Each row comes from the steps of one walk. Every step used is in the known rows, and no mark comes twice. Write the walk behind each row, first mark first.
Known rows
lunov, vigeb: [ 42.7  -3.9   5.1   4.3   5.7  -7.3 -13.5 -11.2   4.2  16.0   1.2   3.3
  22.2 -12.1  17.2 -16.9  -1.6   2.0  -3.4   2.2]
ligegaz, lile: [ 51.9  -6.5  -9.3  -9.4   5.8  -2.4 -14.2  -0.7   0.9 -20.8   5.9   9.0
  44.4 -34.9  12.3 -18.2  -5.4  -5.3 -20.2   6.4]
ligegaz, lile, lunov, legeb: [ 39.0 -16.1 -16.3  -4.0   9.4   8.1   0.2  14.2  -5.3 -39.3  11.8   3.1
   6.1 -49.8   8.4  -4.5 -19.3  -3.0 -13.0   3.2]
ligegaz, lile, lunov, legeb, pavib, pusak, lusuv, vigeb: [-19.3   9.4  -9.3  -7.8 -12.9  10.6  15.4  13.4   1.5 -28.8 -13.0  -4.0
 -31.1 -12.3  -7.8   7.1 -17.0   3.4 -21.4   6.6]
lile, lunov, vigeb, lusuv, legeb: [ 15.5   3.5  -1.2   8.7   5.4  -3.9  -5.1   2.8  14.6   8.9   7.4  -2.9
 -21.3 -21.5  -4.0  13.1 -11.3   0.9   6.7  -5.7]
ludor, ligegaz, lile, lunov, vigeb, lusuv, legeb: [ 23.5   9.1  -9.4   0.4  -6.9   3.4 -13.8   9.4  12.0 -52.7  16.5   6.8
 -17.6 -46.8  -7.3  17.3 -24.8  16.7  -0.7 -14.7]
lusuv, vigeb, lunov, lile: [ 17.9   5.5  -6.6  -5.6  -0.9  -1.2 -21.2  14.2   0.8   6.6   7.5   7.8
  18.6   3.7   3.7 -19.1   9.4  -2.4  -4.1  -3.0]
ligegaz, lile, lunov, legeb, pavib, pusak: [  2.1  -7.6  -1.3   2.4  15.8  11.4  14.0  -1.9  -8.5 -55.0  -2.2  10.5
 -22.2 -35.6   8.6  17.8 -23.6  -3.7 -10.0   1.7]
lusuv, legeb, pavib: [ 27.4 -18.3   8.8  -3.9   4.7   6.4   3.7 -23.7  -4.4  -5.3  10.2   1.5
  49.9  12.0   4.8   5.6  -4.0  -7.9  -1.2 -14.5]
legeb, pavib, pusak: [  2.8  -1.1  12.5   2.3  13.0   2.7   4.8 -21.5 -15.0  -0.7 -15.8  12.4
  18.0   6.3  14.2   1.5  -1.6  -3.6  -6.8   6.4]
pusak, lusuv, vigeb, lunov, lile: [ -8.2  13.1 -10.4  -4.9 -12.3  -8.1 -12.9  23.3   0.4  35.6  -0.6  -1.9
  10.2  14.2 -12.2 -30.5  13.2   4.7  -0.2  -2.0]
pavib, pusak, lusuv, legeb, lunov, vigeb: [-29.4   1.0   0.3   1.9 -16.1  -1.1   7.2   4.8   7.2  28.2   2.8 -26.6
 -18.8  20.3  -6.7  -1.7  10.3   1.6  -9.6  -3.2]
legeb, lunov, lile: [ 26.2  -9.1 -13.9 -13.0   7.2   3.7  -1.7   5.6  -1.6  24.0   8.8   5.2
  27.1  18.0  13.8  -7.8  18.6  15.2   7.9   4.3]
vigeb, lusuv: [ 18.8   0.4  -5.5  -2.2  12.9  -6.3 -10.1  -0.6  -0.8  14.8  -2.1  10.0
  15.3  -4.8   2.4  -4.1   8.2   1.0   9.1  13.2]
lile, lunov, vigeb: [ 46.2   1.0  -0.8   4.1   7.4  -4.3  -4.4  -2.5   0.5  21.8  -7.9   7.2
  10.3 -27.7  17.9 -14.5  -9.8   9.8  -5.1   6.0]
vigeb, lunov, legeb, pavib, pusak: [-32.3 -12.8  13.3  12.1  19.4   2.5  10.9  -6.6 -15.5 -31.7   7.3   9.1
 -15.5  -2.6   3.2  10.4  -1.6 -10.5  17.7  -3.1]
pavib, pusak: [  8.8  -2.4   5.2   4.3   8.8   0.7  -8.7  -4.0 -19.2   6.9 -15.7  -0.9
  14.0  -6.9  12.8 -13.9  -0.8 -12.2 -22.4  10.6]
ludor, lunov, lile: [ 27.8  -6.2  -7.3  -4.7  -6.5   9.5 -15.1  -0.8 -25.0  -4.4 -12.3   4.0
  21.7   6.4  13.0  -9.8   8.5   9.4  -7.8  -2.5]
ludor, ligegaz, boson: [ 51.1   0.7  -7.7 -16.6  -5.8  -4.9 -20.9  10.1 -16.1 -53.8  -3.2  23.1
  37.8 -18.7  14.5 -15.1  -1.3  -0.9  -0.4  -6.6]
pusak, lusuv, vigeb, lunov, legeb: [-15.7  -5.0 -10.6  -4.2 -13.3  -1.8  -2.5  24.4  -2.3  10.1   9.3 -12.9
   3.5   7.1 -13.3 -22.5  10.2  -4.9   3.5   3.4]
legeb, pavib, pusak, lusuv, vigeb, lunov, lile: [-46.1  21.4   4.6   0.8  -6.8  -4.5   1.0   6.6  -3.0  19.8 -14.7   5.3
 -18.1  29.4 -12.6  -8.2   9.1   5.7   1.8  -2.9]
pusak, lusuv, vigeb, lunov: [  0.5  10.1  -9.2 -10.1 -16.4  -8.5  -8.4  19.2  -1.3  33.8  -5.1  -2.5
  28.5   6.4  -7.8 -33.2  15.5   0.6  -6.8  10.0]

Which walk is each row?
[-26.3  -4.1   3.7   8.2 -10.0   0.1  -2.6   4.4 -16.9  21.1  -9.8 -25.9
   4.5   9.2 -14.5 -15.7  -2.6 -17.1 -25.9  -4.8] -> pavib, pusak, lusuv, legeb
[-23.7   6.8  20.0  15.2   9.3  -2.7   1.3 -22.6  15.6 -13.7   2.6   0.9
 -36.7   8.8  -4.4  32.7  -8.4  -7.3  11.6 -11.1] -> lunov, vigeb, lusuv, legeb, pavib, pusak
[-17.4  15.3   4.0  -7.9 -15.5   1.4   5.8  -6.6  -5.8  26.2 -27.9  -1.9
   8.9  29.5  -2.3  -9.5   5.0   2.9 -18.3  10.2] -> legeb, pavib, pusak, lusuv, vigeb
[-31.8  -5.3  -7.1  -6.2 -14.1   4.7  10.6  11.0  -9.0  27.0  -1.5 -24.9
   4.8  25.3 -10.4  -5.4  14.6  -4.0 -16.3   2.7] -> pavib, pusak, lusuv, legeb, lunov
[-38.8  -9.2   7.2   9.6   4.8   2.9  17.8  -6.2 -16.3   4.8 -11.2  -8.5
 -15.7  18.4  -6.7   0.9  -3.4  -0.6   8.3   1.6] -> lunov, legeb, pavib, pusak, lusuv
[  5.2 -21.5  -3.0   5.9  15.0  -1.3  -3.1   9.7 -11.9 -16.2  20.2   1.6
  12.8 -17.2   3.2 -11.5   2.5 -10.3  15.1  -1.4] -> vigeb, lunov, legeb
[  2.1 -10.9   4.6  -3.0  -6.3  -0.2  10.4 -15.1  -4.8  24.4   1.9  -9.0
  41.5  22.9 -11.6  -6.2  -0.3  -0.7   1.9 -12.2] -> pusak, lusuv, legeb, pavib
[-20.4  12.5  14.3  14.7  10.7   0.1   9.5 -13.2  11.8  -6.7  -6.5   4.8
 -49.6  -7.5  -3.7  35.0 -16.2   0.5   9.0  -7.8] -> lile, lunov, vigeb, lusuv, legeb, pavib, pusak
[-22.6   6.1   7.9   2.8   1.6  -4.2  11.6 -12.9 -15.7  27.9 -24.2   1.6
   9.7  18.3  -1.6  -9.8   2.3   3.9  -3.9   7.7] -> legeb, pavib, pusak, lusuv
[ 21.3   6.6   1.7   6.2  10.7 -12.6 -12.6  -5.7  15.7  16.3   1.7   8.3
  -8.0 -10.0   5.8   0.1   2.1   7.0  15.7   8.1] -> lunov, vigeb, lusuv
[ -8.3  16.7   7.4   9.7   8.3  -0.8   5.3  -9.7  23.7 -44.7   2.7   9.9
 -50.8 -35.2  -5.3  37.6 -24.4  -2.2  -2.2  -8.9] -> ligegaz, lile, lunov, vigeb, lusuv, legeb, pavib, pusak
[-26.5  -3.0   8.9   1.4   2.4   8.4   5.4   0.6  -6.4 -34.5   4.2   5.4
 -16.2   8.1   3.7  11.5   0.6 -12.9   2.6   0.5] -> lusuv, vigeb, lunov, legeb, pavib, pusak
[ 28.8 -14.1  -2.4  -7.4  -6.3   3.2  -0.5  -4.7  15.1   7.9  22.7 -12.0
  22.0   8.8  10.2   2.5   9.1   2.0  -0.2  -7.9] -> lusuv, legeb, lunov, vigeb
[ 13.8  -1.7   4.8   8.7   4.4  -6.4 -13.4  -7.1  18.6   2.4  16.7  -6.3
  -9.0  -4.6  -4.9  10.3  -3.8  -6.2   9.3  -8.9] -> lunov, vigeb, lusuv, legeb
[  5.5  -9.1 -13.1 -14.1   1.2   4.1   2.8   5.6  11.2   7.4  20.8  -4.8
  15.1  16.0  -4.4  16.7  18.6   0.9  11.8   2.7] -> vigeb, lusuv, legeb, lunov
[-47.7   2.6  -4.5   4.0 -13.1   0.8  -0.9  26.6  -9.9   1.9  -2.9 -17.3
 -28.8   6.7 -14.1 -16.4   5.5 -13.6  -9.0   6.9] -> pavib, pusak, lusuv, vigeb, lunov, legeb
[ 27.9   7.8  -7.4   2.7   3.0  -4.9  -9.2   7.5  27.3 -27.6  16.7   2.1
 -23.3 -48.5  -5.6  14.1 -19.7  -1.2  -4.4  -7.6] -> ligegaz, lile, lunov, vigeb, lusuv, legeb
[-35.1  -4.1   0.6   9.3   6.3   5.2  26.0   2.4 -20.6  11.1 -19.5  -3.9
 -27.7   2.5  -6.3   4.4 -11.3   6.7   6.0   5.4] -> lile, lunov, legeb, pavib, pusak, lusuv
[-20.5  -3.7  -2.4  -6.9  -9.3   0.0  10.7   7.4   2.8   3.3   7.3  -0.4
   8.3  20.2 -11.6  -6.2   8.2   3.2  18.9  -1.7] -> pusak, lusuv, vigeb, lunov, legeb, pavib
[-32.1  -0.9   3.4  -1.6 -12.5   8.7  11.8  -0.1  -5.9   3.0 -13.7 -12.6
 -15.7  30.1  -7.2   2.1  -0.4  -2.6  -7.5   5.8] -> lunov, legeb, pavib, pusak, lusuv, vigeb
[-27.9   8.8  16.8   8.7  -9.6   7.3   1.6 -22.2  -0.2 -35.4 -11.1   0.7
 -41.7  12.5  -1.7  40.7  -1.2   0.5   6.1 -10.7] -> ludor, lunov, vigeb, lusuv, legeb, pavib, pusak
[  8.1  -0.8  13.0   6.4   7.8  -4.3   0.9 -23.9  23.3  -3.8  15.1   5.8
  -3.9   8.7  -3.3  25.7  -4.5   1.4  24.1 -13.7] -> lunov, vigeb, lusuv, legeb, pavib
[-37.4  19.5   5.8  -4.4 -11.6  -5.4   6.5   2.6  -4.2  17.2 -18.7   5.3
   1.8  19.8  -7.9 -11.3  10.3  -0.4  -3.7   8.0] -> legeb, pavib, pusak, lusuv, vigeb, lunov
[36.6 -5.5 -5.5 -9.9  1.0 -2.6 -0.5 -5.1 11.6 22.1  8.6  3.1 22.3  3.8
 21.1 -7.4 15.7 14.4  7.2  9.8] -> legeb, lunov, vigeb
[15.9  6.4 -8.7 -8.7  5.9 -8.0  0.5  1.2 23.0 21.9  9.8  9.2 -8.4  6.1
 10.1 10.3 19.8 18.7 26.2 14.5] -> legeb, lunov, vigeb, lusuv
